Each row was made from one small tree. The marks that hang from a mark follow it in brackets, in alphabetical order. Every link used is in the known rows. Write each row's tree.
Known rows:
M(X(J(D))): [ 0.667 -0.655 -0.593  1.144  0.384 -2.133 -0.442  1.880  0.160  0.387
  1.346 -0.475 -2.435  0.885 -0.285 -1.609 -0.552  0.763 -0.283 -0.191
  0.222  1.149 -0.600]
M(X(J(L) S)): [-0.489 -0.659 -1.514  1.003  0.684 -1.677  0.638  0.759 -0.170 -1.013
  2.129  0.203 -3.044  0.918 -0.252  0.183 -0.703 -0.239  0.709  0.601
  1.059  2.053 -0.212]
M(X(J(D) S(L))): [-0.557  1.078 -0.657  1.231  0.418 -1.525 -1.409 -0.208  0.959 -0.768
  7.083 -0.635 -2.807  0.553  0.559  0.462 -1.521  0.130 -0.035 -0.453
  0.024  3.755 -0.455]
H(D(S) L(Q)): [ 0.835 -3.552  0.054 -1.582 -1.250  1.831  0.493 -0.565  0.288 -0.011
 -3.705 -1.551  2.801  0.972  0.944 -1.271  1.903  0.746 -1.798  0.953
 -2.273 -2.649 -0.710]
Q(L): [-0.247 -0.915 -0.234  0.095  1.050 -1.212  0.275  1.105 -0.309  1.530
 -7.852  0.844  1.269  1.469  0.275 -1.604  2.330 -0.029 -0.118  0.150
 -0.129 -3.920  1.138]
J(X): [ 0.685 -1.047  0.044  0.456  0.356 -0.690  0.781  1.434 -0.254  0.171
 -4.795  0.109  1.576 -0.234  0.018 -1.462  1.350  0.014  0.284 -0.076
  1.316 -1.007  0.357]
M(X(J(L))): [-0.009 -0.214 -0.563  1.215  0.812 -2.562  0.881  1.743 -0.335 -0.471
 -2.149 -1.933 -2.437  1.106 -0.345 -1.110 -0.693  0.149  0.651  0.636
  0.678  0.263 -0.258]
X(J S): [-0.428 -1.016 -2.754  0.812  0.423 -0.356 -0.402  0.426 -0.463  0.400
  6.148  1.123 -1.022  0.070 -1.338 -0.033  1.411  0.262 -0.365  0.800
  1.900  0.857  0.686]
J(D L): [ 0.556  0.459  1.440 -0.143  1.282 -0.439  1.532  1.681  0.042 -0.002
 -6.145 -0.538 -0.520  0.766 -1.052 -1.422  1.209 -0.050 -1.084 -0.837
 -0.198 -0.347 -0.246]
Q(L(J(X))): [-0.915  0.551  0.800 -0.001  0.196 -1.182  1.013 -0.463 -0.689  0.512
 -6.876  0.720  1.578  0.112  1.001  1.020  0.044 -0.649  1.226 -0.799
  0.328 -3.073  0.315]
H(D(S)): [ 1.561 -3.056 -1.072 -1.223  0.302  0.712 -0.982  1.211 -0.237  0.553
 -1.709 -0.891  0.867 -0.463  0.344 -1.443  2.521  0.733 -1.784  0.699
 -2.059  0.937 -0.024]
D(S(L(J(X) Q))): [-0.119  0.766  1.110  0.107 -2.687  1.086 -0.712 -1.775  0.308 -0.531
 -1.478 -1.486  1.330 -0.995  0.528  1.355 -1.623 -0.988  1.243 -0.032
 -1.005 -0.792 -0.020]
X(J(D(S))): [ 1.677 -0.937 -0.953 -0.233 -0.011 -0.552 -0.993  0.952 -0.066  0.845
  2.669 -0.298 -1.264  0.303 -0.605 -1.262  0.179  0.512 -0.571 -0.045
 -1.038  2.435 -0.174]
D(S(X)): [ 1.539 -1.769 -1.260 -1.019  1.102 -0.342 -1.336  1.524 -0.026  0.710
 -2.781  1.278  1.215 -0.726  0.490 -1.633 -0.261 -0.015  0.703  0.437
 -0.928  2.333  0.637]
H(D L(Q)): [-0.268 -2.365  0.380 -0.705 -0.742  1.435  1.512 -0.271  0.169 -0.142
 -3.998 -1.565  2.531  1.207  0.123 -1.224  2.521  1.065 -2.243  0.685
 -0.277 -4.906 -0.646]
L(J(X(S(D))) Q): [-0.731  0.973  0.545  0.444 -1.497  1.968  0.591 -1.330 -0.808  0.594
  3.377  3.829  0.705 -1.198 -0.492  2.083 -1.530 -0.375  0.809 -0.234
  1.540 -1.232 -0.030]
X(S(L)): [-0.938  0.022 -1.272  0.648  0.458  0.235 -0.910 -0.285  0.569  0.209
  2.104 -0.867  0.577  0.091 -0.224  0.015  1.772 -0.373 -0.354  0.138
  0.513  1.070  0.999]
X(J S(L(Q))): [-1.333  0.987 -1.543  1.401 -1.547  0.745 -0.989 -1.440  0.253 -0.366
  7.431  0.238 -0.787  0.395 -1.032  0.902  0.024  0.049 -0.360  0.956
  1.480 -1.445  0.681]
L(J(X) Q): [-0.492  0.042  0.824  0.672 -1.929  0.932  0.967 -0.445 -0.479 -0.199
 -3.578  0.713  1.251 -0.609 -0.805  0.698 -0.397 -0.316  0.536 -0.023
  1.475 -4.281 -0.077]
H(D X): [ 0.625 -3.244 -0.307 -1.844  1.671 -0.077  0.575  0.967 -0.224  0.430
 -1.339 -0.665 -0.528  0.383  0.329 -1.095  3.856  1.039 -1.207  0.289
 -0.365 -1.524 -0.567]
D(S(L)): [ 0.792 -0.724 -0.844 -0.106 -0.211 -0.219 -1.593  0.474  0.589  0.821
 -2.189 -2.952  0.794  0.159  0.463 -1.461  1.364 -0.289  0.011  0.520
 -1.752  1.862  0.973]

Which tree is each row?
[ 0.138 -0.175  0.440 -1.162  0.053 -0.229 -0.565 -0.417 -0.107  1.362
 -4.912  0.896  0.113  0.699  0.638  0.463 -0.078 -0.613  0.112 -1.026
 -2.593 -0.427  0.079] : Q(L(J(D(S))))
[-0.102  1.502  1.810  0.288 -1.417  1.381  0.012 -1.414  1.029 -1.418
  1.503  2.109  0.890 -0.071  0.488  0.689 -0.790 -0.468 -0.291 -0.963
  0.671 -0.737 -0.438] : J(D X(S(L(Q))))
[-0.426  0.776 -0.357  1.211 -0.568 -0.236  0.640  0.073 -0.432  0.097
  4.243  2.735 -2.648  0.505 -0.518  0.264 -2.439  0.111  0.939  0.881
  0.853  0.256 -0.350] : M(X(J(L(Q)) S(D)))
[-1.835  0.240 -1.312  1.195 -0.343 -0.587 -1.331 -1.024  0.556 -0.318
  2.459 -1.783 -1.537 -0.215  0.233  1.811 -1.090 -0.726  0.933 -0.131
  0.036  2.024  0.238] : M(X(S(L(J))))
[ 0.742  0.145  0.591 -1.176 -0.922  1.451 -1.148 -0.506  0.091  0.012
 -0.642  2.734  0.098 -1.037 -0.279  0.886 -2.629 -0.209  0.216 -0.636
 -0.975 -0.028 -0.532] : L(J(D(S(X))) Q)
[ 0.132 -0.240  0.483  0.027  0.930 -0.022  1.923  0.363 -0.042 -1.352
 -3.186  1.395  0.495 -0.133  0.144  0.175  0.583 -0.906  0.709 -0.251
  1.288  0.500  0.001] : J(L X(S))
[ 0.409  1.159  1.161 -0.128  1.319  0.166  1.857  0.446 -0.626 -0.014
 -1.194  2.396  0.554 -0.822  0.209  0.250 -0.427 -0.567  0.977 -0.426
  0.758  2.221  0.021] : J(L X(S(D)))
[-0.729  3.226  1.197 -0.311  1.350 -0.537 -1.016 -0.474  0.512 -0.245
  0.901 -1.240  0.187 -1.185  0.093  1.456 -2.283 -0.091  0.032 -1.553
 -0.080  2.171 -0.070] : S(L(J(D)) X)
[ 0.640 -0.247  0.099  0.206  0.676  0.275  0.440  0.691 -0.495  1.019
  1.589  3.001  1.104 -0.984  0.553 -0.201  0.157 -0.040  0.707 -0.196
  1.326  2.077  0.379] : J(X(S(D)))
[ 0.746  0.868 -0.914 -1.225  1.321 -0.767 -2.424 -0.392  0.108 -0.875
  7.336 -1.534 -0.072 -1.579  1.286  0.461 -1.554  1.053 -0.635  0.532
 -1.997  4.306 -0.188] : H(D(S(L X(J))))
[-1.782  1.982  0.734  0.359 -1.411  2.066 -0.616 -2.140  0.664 -0.559
  4.372  0.633 -0.412 -0.112 -0.962  2.282 -0.754 -0.525 -0.883 -0.854
  0.407 -1.137 -0.113] : X(S(L(J(D) Q)))
[ 0.227  0.439  0.718 -0.924 -0.550  0.431 -0.981 -1.395  0.135 -1.107
  0.981 -3.300  1.137 -2.035  1.584  1.711 -0.534 -0.184 -0.288 -0.482
 -2.174  2.632 -0.639] : H(D(S(L(J(X)))))
[-0.943 -1.136 -0.489 -0.743 -0.681  1.095 -0.259 -1.512  0.723 -0.097
  2.080  1.082 -0.668  1.083 -0.001  0.312  2.090 -0.307  0.660  0.539
  0.911 -2.141  0.225] : H(X(S(L(Q))))
[-0.340  0.674  0.064  1.010 -0.765 -0.094  1.442  0.582 -0.551 -0.349
 -0.999 -0.451 -1.059  1.130 -1.894 -0.579  0.236  0.168 -0.325  1.008
  1.391 -3.648  0.123] : X(J(L(Q)))
[-0.917  3.240  2.044  0.980 -1.633  0.856  0.100 -1.478 -0.291  0.747
  1.202 -0.765  1.299 -1.248  0.227  1.329 -2.224 -0.144  1.045 -0.529
  0.618 -1.467  0.182] : S(D L(J(X) Q))
[-0.678  0.157 -1.569  0.615  1.055 -0.562  1.050  0.153 -0.466 -0.586
  3.914  0.372 -1.855  0.374 -1.293  0.607  0.818 -0.234 -0.053  0.656
  1.427  0.987  0.324] : X(J(L) S)
[ 0.957 -2.833  0.224 -2.058 -0.989  0.175  1.069 -1.144  0.457  0.280
  1.667 -0.675 -1.096  2.515  0.634 -0.877  0.742  0.666  0.594  0.199
 -1.180 -0.960 -1.531] : H(L(Q) X(J(D(S))))
[ 0.930 -1.115 -0.340 -0.845  0.188  0.527 -1.649  0.126  0.538  0.045
  0.201 -3.202  0.970 -0.675  0.979 -0.808  1.735  0.544 -1.585  0.356
 -2.873  2.034  0.163] : H(D(S(L)))
[ 0.829  1.036  3.286  0.008 -0.609  0.625  2.465  0.564  0.244 -1.127
 -7.443  1.553  0.724  0.368 -0.270 -0.819 -0.554 -0.244 -0.254 -0.902
  0.648 -3.116 -1.039] : J(D L(Q) X)
[-0.938  3.586  0.715  0.182  1.515 -0.572 -1.206 -0.370 -0.376  1.344
  2.842 -1.063  0.787 -1.919  0.150  1.081 -2.716  0.174  1.039 -0.701
  0.012  2.546  0.846] : S(D L(J) X)
[ 0.060  1.532 -0.227  0.013  2.150 -1.873  0.778  1.231 -0.593 -0.627
  0.092  0.102 -0.852 -0.089 -0.706 -0.254 -1.431  0.270  0.604  0.313
  1.298  1.009  0.173] : S(X(J(L)))
